What can hang from each mark
X: K
W: M
N: K
K: J N V X Y
H: J X
Y: K
M: K

Known rows, with every way that one mark hangs from another
H{X{K}}: [ 0.22 -3.05  3.24  1.11 -1.13 -1.51  1.40 -0.63 -0.36 -2.58 -1.01 -1.24
  1.89 -2.92 -0.24 -2.19  3.35  1.01  1.87 -1.13 -2.34 -1.27  1.38 -2.15
  2.02 -1.93  0.41  0.66]
K{J N X Y}: [-2.42 -5.06 -1.83  1.13 -0.27 -0.30 -0.31 -3.52 -1.26 -2.51 -2.38 -1.73
  1.68 -2.03 -0.59  1.15  2.09 -2.72  3.75  3.88 -4.93 -2.09  1.76 -1.39
 -2.38  3.28  2.39  2.79]
X{K{J}}: [ 1.44 -5.48  0.92  0.05 -1.11  0.42  0.76 -1.73  0.07 -2.24 -1.04 -1.29
  1.81 -3.50 -1.13  0.87  3.24 -0.13  1.78  0.00 -3.73 -0.31  2.94 -2.53
  0.29 -0.08  0.61  0.54]
W{M{K{Y}}}: [-0.71 -0.81  1.03  3.97  0.60 -1.61  1.10 -1.33 -1.06  1.78  0.54 -2.08
 -2.78 -0.97  1.21 -1.19  1.50  0.40  2.27  3.04 -2.96 -3.63  1.24 -1.60
 -1.83  2.05 -1.72  2.02]
K{J V Y}: [-1.07 -2.58 -0.39  2.18  1.42  0.69 -0.35 -1.71 -1.01  0.13  0.07 -1.27
  0.97 -0.55  1.46  1.96  1.82  1.41 -1.48  4.95 -3.61 -1.32  1.29 -0.46
 -0.93  3.11  1.03  1.27]
W{M{K{V}}}: [-0.69 -0.47 -0.12  1.45  1.14 -1.25  2.75 -0.21  0.11  2.34  2.50 -0.39
 -1.82  0.16 -0.26  0.02  1.20  2.13  0.34  2.75 -1.86 -1.95  2.74 -0.14
 -0.21  1.40 -2.40  0.34]
H{J X{K}}: [ 0.91 -4.76  3.85  0.51 -1.93 -0.33  1.65  0.97  0.91 -3.54 -0.25 -2.10
  1.48 -3.18 -0.82 -1.88  2.42  0.12  0.93 -1.49 -2.92 -1.96  0.17 -1.70
  2.35 -2.81  1.01  0.34]
X{K{J N Y}}: [-0.83 -7.02  0.48  2.26 -0.44  0.61 -0.84 -3.00 -1.49 -3.07 -2.99 -2.23
  1.26 -4.98 -2.03  1.08  4.50 -1.52  4.83  2.49 -5.27 -3.47  4.54 -2.03
 -0.25  2.22  1.27  2.45]
M{K{N V X Y}}: [-1.85 -2.41 -0.75  1.25  1.72 -0.32  1.53 -2.38 -1.67 -0.10 -0.99 -1.41
  1.27 -0.82  0.80  1.30  0.48  0.91  3.82  5.00 -2.88 -2.78  2.64 -0.53
 -1.96  4.61  0.84  1.37]
N{K{X}}: [ 0.32 -1.93 -0.64 -1.26 -0.97 -1.69  2.82 -1.38 -1.06  0.21  0.57 -0.82
  2.34 -1.43  1.53 -0.16  1.00 -1.81  3.44 -0.21 -3.09 -1.38  0.95 -2.48
 -0.33 -0.65  1.10  0.93]
K{V}: [-1.66 -0.55  0.36  0.77  0.75  0.03 -0.33 -0.89 -0.05  1.84  1.67  0.52
  0.98  0.78  0.92  0.22  1.61  2.25 -0.86  2.55 -0.57 -0.23  0.03  0.39
  1.00  0.87  0.11  0.25]
K{J N V X Y}: [-2.92 -4.60 -2.63  1.16  1.38  0.11  0.02 -3.17 -1.13 -1.64 -1.61 -1.31
  2.12 -1.61 -0.29  2.68  1.41 -1.13  2.14  5.58 -4.81 -2.33  2.70 -0.15
 -2.17  4.17  1.99  2.26]
X{K}: [ 0.74 -3.33  2.08  0.99 -0.92 -0.20  0.10 -1.76  0.08 -0.30 -0.69 -0.45
  1.01 -2.63  0.35 -0.58  3.05  0.60  2.89 -0.79 -1.83 -1.11  1.41 -2.00
  1.22 -0.67 -0.19  0.78]
X{K{N}}: [-0.89 -4.72  1.10  1.02 -1.02 -0.08 -0.40 -2.31 -0.61 -1.21 -1.32 -0.43
  1.25 -3.48 -2.53 -0.47  4.46 -0.62  5.42 -0.13 -2.36 -2.41  3.32 -1.05
  1.70 -0.19  0.32  1.30]
H{J X{K{V Y}}}: [ 0.28 -4.17  3.35  2.94  0.76  0.18  1.10  0.85  0.15 -2.45 -0.68 -2.68
  1.49 -3.34  1.17 -0.15  1.93  1.33 -0.20  2.49 -3.67 -3.83  0.74 -0.74
  1.94 -0.70  1.04  1.21]
H{J X{K{N V}}}: [-1.33 -5.97  1.67  0.65 -0.71 -0.14  1.48  1.04  0.65 -3.73 -0.41 -1.29
  2.23 -3.68 -3.62 -0.37  3.09  0.37  2.00  0.90 -3.13 -3.43  3.15  0.30
  3.11 -1.50  1.11  0.36]
H{J X}: [-0.81 -2.41  2.92  0.46 -1.91 -0.86  0.61  1.16  0.48 -2.35  1.02 -1.69
  1.13 -0.86 -0.73 -2.40  1.24  0.27 -1.25 -0.24 -1.66 -1.02 -2.21 -0.93
  1.55 -1.76  1.46  0.06]
N{K{V X}}: [-0.13 -1.63 -1.48 -1.20  0.63 -1.08  3.32 -0.89 -0.87  0.96  1.44 -0.09
  2.76 -0.74  1.92  1.30  0.55 -0.58  1.92  1.68 -2.63 -1.62  2.19 -1.06
  0.17  0.21  0.87  0.65]
Y{K{X}}: [ 1.46 -1.30 -0.98 -0.76  0.44 -0.80  2.26 -1.98 -1.20  1.08 -1.18 -0.83
  1.51 -2.59  1.57 -0.48  1.04 -1.30  2.43 -0.91 -1.44  0.47  0.54 -2.69
 -0.14 -1.75  1.15  1.17]

Rows
[-1.23 -6.56  3.07  2.79 -1.11 -0.17 -0.24  0.01 -0.61 -4.40 -2.25 -3.29
  1.35 -4.71 -1.90 -1.58  3.42 -1.24  3.71  0.86 -4.21 -4.94  1.60 -1.42
  1.65 -0.74  1.81  1.89] | H{J X{K{N Y}}}
[-2.79 -2.03 -0.73  3.70  2.06 -1.06  0.90 -1.38 -1.45  1.50  0.79 -1.23
 -2.08 -1.29 -1.24  0.07  2.19  0.74  3.37  5.14 -3.17 -5.01  4.18  0.15
 -0.87  3.26 -1.62  2.12] | W{M{K{N V Y}}}
[ 0.45 -5.30 -2.98 -1.50 -0.19 -0.35  2.34 -2.64 -1.92 -1.95 -2.43 -1.50
  2.45 -4.52 -2.32  0.95  2.41 -2.94  4.09 -0.02 -3.71 -0.32  3.73 -2.24
 -0.66 -0.38  2.46  1.38] | Y{K{J N X}}
[ 2.33 -3.43 -1.94 -1.41  0.11 -0.41  3.16 -2.24 -1.21 -0.85 -1.55 -1.57
  2.25 -3.52  0.38  0.90  1.03 -1.95  1.60 -0.53 -3.29  1.33  2.10 -3.08
 -1.04 -0.89  2.00  0.98] | Y{K{J X}}
[ 0.18 -4.72 -3.83 -1.61  1.47  0.07  2.98 -1.98 -1.56 -0.92 -1.58 -0.90
  2.93 -3.91 -2.11  2.26  1.84 -1.67  2.51  1.92 -3.74 -0.27  5.03 -0.73
 -0.26  0.33  2.03  0.85] | Y{K{J N V X}}
[-1.17 -6.61 -0.33  2.27  1.26  1.04 -0.37 -2.30 -1.07 -2.18 -2.03 -1.79
  1.56 -4.20 -1.88  2.63  3.95 -0.02  3.25  4.40 -4.93 -3.67  5.51 -0.62
  0.08  3.03  1.02  1.86] | X{K{J N V Y}}
[-0.56 -6.36 -0.95 -0.09  0.10  0.74  0.66 -1.61 -0.43 -2.35 -1.02 -0.33
  2.28 -4.02 -3.79  2.29  4.00  0.04  2.78  2.27 -3.87 -1.84  5.91 -0.37
  1.25  1.35  0.56  0.72] | X{K{J N V}}
[-1.94 -2.85 -1.83  0.45 -0.75 -2.24  2.81 -2.24 -0.20 -0.12  0.24 -0.75
 -0.90 -1.36 -2.45 -0.75  1.41 -1.64  5.46  1.49 -3.06 -2.92  3.16 -1.31
 -1.80  1.40 -1.15  2.15] | W{M{K{N X}}}
[-0.48 -0.82 -1.65  0.30  1.56 -1.82  3.97 -1.11  0.64  1.75  1.62 -0.36
 -0.70  0.29  0.72  0.73 -0.41  0.76  1.57  2.68 -2.53 -1.65  2.21 -0.72
 -1.78  1.43 -2.06  1.23] | W{M{K{V X}}}
[-0.21 -6.91  0.09  0.02 -1.56  0.26  0.20 -2.38 -0.64 -3.16 -1.71 -0.96
  1.97 -4.50 -3.86  1.05  4.63 -1.37  4.38  0.28 -4.31 -1.82  5.02 -1.70
  0.53  0.64  1.14  1.09] | X{K{J N}}
[-0.56 -1.06 -0.39  2.44  1.06 -2.01  2.41 -2.34 -0.51  1.19 -0.23 -2.13
 -1.76 -0.83  2.43 -0.78  0.06 -1.10  3.33  3.12 -3.55 -3.28  0.85 -2.31
 -3.14  2.23 -1.23  2.65] | W{M{K{X Y}}}
[ 0.45 -3.72 -2.55 -2.16  0.18 -0.68  4.27 -0.67 -0.87 -1.15  1.26 -0.94
  3.46 -1.72  0.38  2.70  0.56 -1.45  0.82  2.18 -4.58 -0.67  3.50 -1.77
 -1.04  0.71  1.63  0.60] | N{K{J V X}}
[ 1.55 -3.10 -0.51 -1.61 -1.10 -0.63  3.61 -1.73 -0.37 -2.35 -0.37 -1.72
  2.19 -0.99  0.05  1.05 -0.13  0.08  1.39  1.16 -3.43  1.15  1.51 -2.75
 -2.97  2.58  1.11 -0.18] | M{K{J X}}
[ 1.16 -5.22  1.49  2.35 -0.17  0.63 -0.19 -2.44 -0.83 -2.03 -2.07 -2.36
  1.03 -3.86  0.53  1.03  3.20 -0.28  2.10  1.91 -4.54 -2.25  2.67 -2.77
 -0.74  1.70  1.00  2.14] | X{K{J Y}}
[ 1.74 -2.99 -2.76 -1.39  1.79 -0.10  3.73 -1.45 -0.98  0.11 -0.78 -1.06
  2.66 -2.76  0.53  2.45  0.55 -0.71 -0.17  1.45 -3.21  1.15  3.00 -1.63
 -0.59 -0.20  1.61  0.63] | Y{K{J V X}}
[-0.04 -2.60 -1.36  0.48  0.87 -0.83  3.39 -0.46  0.10  0.26  2.21 -0.97
 -0.96 -0.93 -1.56  1.62  1.21  1.50 -0.75  3.27 -3.59 -1.27  4.22 -0.77
 -1.16  2.10 -1.53  0.42] | W{M{K{J V}}}
[-1.71 -0.84 -0.56  2.05  2.06 -0.40  0.11 -2.67 -0.44  1.45 -0.42 -0.77
  1.03  0.55  3.52  1.06  0.15  0.78  0.69  4.77 -2.50 -1.60 -0.78 -0.38
 -1.35  2.77  0.77  2.18] | K{V X Y}
[-0.44 -1.25  0.34  1.96  1.52 -0.39  1.15 -0.47 -2.22  1.93  1.25 -1.26
  1.20 -1.39  2.71  0.88  2.16  0.71  1.11  3.65 -3.10 -3.48  2.45 -1.16
  0.50  1.44  0.41  1.19] | N{K{V Y}}
[ 0.03 -4.16 -2.47 -0.33  1.20  0.43  1.78 -1.00 -1.97 -0.24 -0.71 -0.83
  1.87 -4.09 -3.10  1.90  3.36 -0.60  1.56  1.66 -3.19 -0.42  5.45 -0.45
  1.15  0.21  1.55  0.39] | Y{K{J N V}}
[-1.47 -2.41  1.37  2.26 -0.21 -0.35 -0.32 -1.95 -2.29 -0.46 -1.04 -1.94
  0.14 -1.74 -0.32 -0.83  2.60  1.00  4.20  2.87 -2.55 -3.04  2.01 -1.39
 -0.85  3.76  0.66  0.89] | M{K{N Y}}
[-0.62 -2.49 -2.82 -0.76  1.94 -0.42  2.18 -1.93 -1.76  1.08 -1.29 -0.13
  2.30 -2.85 -0.64  0.95  1.51 -0.89  3.61  1.21 -1.92 -0.90  3.46 -0.40
  0.80 -0.45  1.42  1.29] | Y{K{N V X}}
[-2.39 -2.08 -1.35  1.22  0.80 -1.40  2.04 -0.67 -0.42  1.20  1.94 -0.02
 -1.34 -0.86 -3.07  0.03  2.35  1.07  3.06  3.01 -2.49 -3.27  4.60  0.55
 -0.01  1.89 -2.04  1.06] | W{M{K{N V}}}
[-3.04 -2.91 -0.71  1.92  0.03 -0.87 -1.04 -3.97 -1.31 -0.46 -1.81 -1.31
  0.93 -1.03  0.72 -0.30  2.01 -1.73  4.74  3.13 -2.98 -2.86  0.26 -0.88
 -1.44  2.65  1.54  2.93] | K{N X Y}
[-1.13 -3.08 -1.68  1.26  1.69  0.17  0.89 -2.77 -0.62 -0.72 -0.75 -1.29
  1.68 -0.50  2.44  2.60  0.43  0.01 -0.39  5.19 -4.07 -0.97  0.89 -0.90
 -2.49  3.50  1.54  1.95] | K{J V X Y}
[-2.27 -2.78 -1.50  2.41  0.55 -2.16  1.87 -2.93 -1.19  0.05 -1.08 -1.87
 -1.46 -1.96 -0.36 -0.43  1.44 -1.85  5.94  3.47 -4.01 -4.48  2.56 -1.72
 -2.99  2.96 -0.70  3.17] | W{M{K{N X Y}}}
[-3.46 -2.54 -1.66  1.81  1.75 -0.38 -0.65 -3.33 -0.99  0.46 -1.09 -0.57
  1.31 -0.36  0.98  1.19  1.54 -0.29  3.20  5.03 -3.01 -3.11  1.42  0.21
 -0.97  3.02  1.19  2.62] | K{N V X Y}
[-1.24 -5.15 -2.77 -0.65 -1.22 -1.79  3.66 -2.21 -0.03 -2.01  0.01 -1.44
 -0.08 -2.37 -3.81  0.76  1.41 -2.50  4.53  1.98 -5.02 -2.22  4.71 -1.64
 -2.83  2.05 -0.23  1.86] | W{M{K{J N X}}}
[-3.11 -2.51 -1.83 -0.20  0.73 -0.60  0.50 -2.49 -0.06  0.10  0.04  0.63
  2.09  0.03 -1.00  1.13  1.55 -0.07  2.82  3.25 -1.71 -1.17  1.62  0.68
  0.11  1.60  0.73  1.41] | K{N V X}
[ 1.05 -4.15 -1.84 -2.04 -1.55 -1.05  3.67 -1.44 -1.06 -1.89  0.46 -1.54
  3.05 -2.24  0.30  1.38  1.05 -2.84  2.42  0.30 -4.93 -0.59  2.60 -3.15
 -1.50  0.09  1.85  0.81] | N{K{J X}}
[-1.28 -4.57 -1.24  0.64 -1.21 -1.31  2.37 -1.07 -0.67 -1.56  0.60 -1.33
 -1.25 -2.60 -4.65  0.11  2.89 -1.24  3.42  1.61 -4.28 -2.50  4.95 -1.37
 -1.50  1.84 -0.70  0.96] | W{M{K{J N}}}
[-0.89 -7.10  1.25  0.06 -1.84 -0.87  1.31 -1.08 -0.85 -5.78 -2.15 -1.75
  2.60 -4.85 -4.46 -0.64  4.72 -0.82  3.31 -0.23 -4.64 -1.64  5.01 -2.00
  1.21 -0.59  1.65  0.91] | H{X{K{J N}}}
[ 0.46 -4.80 -1.61 -0.45 -0.39  0.01  1.16 -1.71 -2.10 -1.13 -1.58 -1.46
  1.52 -4.71 -3.31  0.29  3.94 -1.77  3.00 -0.24 -3.26 -0.46  4.40 -1.80
  0.77 -0.68  2.01  0.61] | Y{K{J N}}
[-0.96 -4.00 -0.94 -0.57 -0.01  0.24  2.07 -0.61 -1.27 -1.90  0.75 -0.94
  1.78 -1.67 -3.37  1.86  2.14  1.78  1.26  3.37 -3.11 -0.65  4.91 -0.28
 -0.56  3.61  0.73 -0.77] | M{K{J N V}}
[ 1.20 -1.09 -1.75 -0.67  2.32 -0.34  2.82 -1.52 -0.99  2.01 -0.63 -0.23
  2.01 -1.84  1.95  0.83  0.55  0.11  0.81  0.67 -1.45  0.34  1.58 -1.12
  0.50 -0.87  0.74  0.86] | Y{K{V X}}
[-0.35 -1.65 -0.92  1.08  1.64 -0.84  2.30 -1.53 -1.70  1.30  0.17 -1.41
  1.87 -1.19  3.71  1.54  0.53 -0.88  2.33  3.80 -3.93 -3.36  1.78 -1.46
 -0.85  1.76  1.07  2.05] | N{K{V X Y}}
[-0.09 -2.10 -0.34  0.96 -0.02 -1.15  1.95 -1.99 -1.98  0.44 -0.50 -1.79
  1.57 -1.78  3.49  0.16  1.18 -2.03  3.85  1.81 -4.00 -3.05  0.66 -2.94
 -1.28  1.11  1.48  2.23] | N{K{X Y}}
[-3.61 -2.21 -0.22  3.13  1.59  0.27 -2.05 -2.25 -1.44  1.07 -0.30 -0.62
  0.32 -0.44  0.12  0.72  3.03  1.00  2.08  4.82 -2.28 -3.35  1.67  0.75
  0.65  3.12  0.76  1.83] | K{N V Y}
[-0.65 -2.20 -1.19  0.45  1.82 -0.13  0.81 -1.10 -2.22  1.70 -0.22 -0.10
  1.11 -3.15 -1.69  0.47  3.14  0.29  2.52  1.31 -1.38 -1.28  3.99  0.15
  2.33 -0.68  0.64  0.33] | Y{K{N V}}
[ 0.53 -4.17  2.85  0.65 -0.32 -0.11  2.22  1.38  1.22 -2.70  0.40 -1.39
  2.25 -2.75 -0.89 -0.42  2.07  1.41 -0.66  0.55 -2.61 -2.04  1.32 -0.41
  2.89 -2.16  0.60 -0.02] | H{J X{K{V}}}
[ 0.63 -4.59  4.13  2.93 -0.66 -0.19  0.63  0.23 -0.04 -3.30 -1.58 -3.18
  1.06 -3.82  0.87 -1.66  2.42 -0.12  1.22  0.67 -3.73 -3.66 -0.10 -2.06
  1.19 -1.24  1.22  1.63] | H{J X{K{Y}}}
[-0.69 -4.87 -0.96  0.43 -0.32 -0.43  1.73 -2.85 -1.96 -3.00 -2.22 -2.72
  1.92 -2.40 -0.76  1.16  1.27 -1.35  4.29  3.50 -4.98 -1.90  3.28 -2.17
 -3.43  4.63  1.89  1.50] | M{K{J N X Y}}
[ 0.26 -3.18 -0.71  1.30  1.05  0.18  1.78 -0.45 -2.18 -0.23  0.78 -2.10
  1.71 -2.17  1.14  2.33  2.28 -0.20  0.23  4.16 -4.99 -2.80  3.67 -1.82
 -0.40  2.38  1.33  0.96] | N{K{J V Y}}
[-1.34 -4.98  1.61  3.08 -0.02  0.24 -1.74 -3.01 -1.41 -0.99 -2.57 -1.47
  0.45 -4.13 -0.73 -0.44  4.28 -0.71  5.87  2.07 -3.38 -4.25  2.96 -1.57
  0.79  1.50  0.49  2.46] | X{K{N Y}}
[ 0.23 -1.25  1.02  1.28  0.46 -0.95  1.79 -2.35 -1.19 -0.01 -1.11 -2.18
  0.88 -0.60  3.33 -0.23 -0.19  0.70  2.72  2.76 -2.63 -1.45 -0.35 -2.48
 -2.55  3.41  0.73  1.14] | M{K{X Y}}
[ 1.22 -4.82  0.31  0.11  0.38  0.86  1.50 -1.22  0.26 -1.28 -0.21 -0.76
  2.07 -3.05 -1.12  2.32  2.74  1.13  0.25  1.91 -3.59 -0.46  3.85 -1.08
  0.67  1.01  0.13  0.30] | X{K{J V}}
[ 1.84 -2.72 -1.46 -0.38  1.54  0.30  2.43 -0.70 -1.45  0.60  0.14 -0.88
  1.72 -2.85 -0.15  1.62  2.21  0.69 -1.16  1.23 -2.36  0.60  3.41 -1.06
  0.75 -0.44  1.05 -0.10] | Y{K{J V}}
[ 0.45 -3.86  0.19  1.11 -0.72 -0.34  1.34 -0.98 -2.36 -0.93 -0.02 -2.56
  1.36 -2.94  1.18  0.88  2.58 -1.47  1.70  2.18 -5.07 -2.55  2.75 -3.14
 -0.73  1.33  1.78  1.22] | N{K{J Y}}
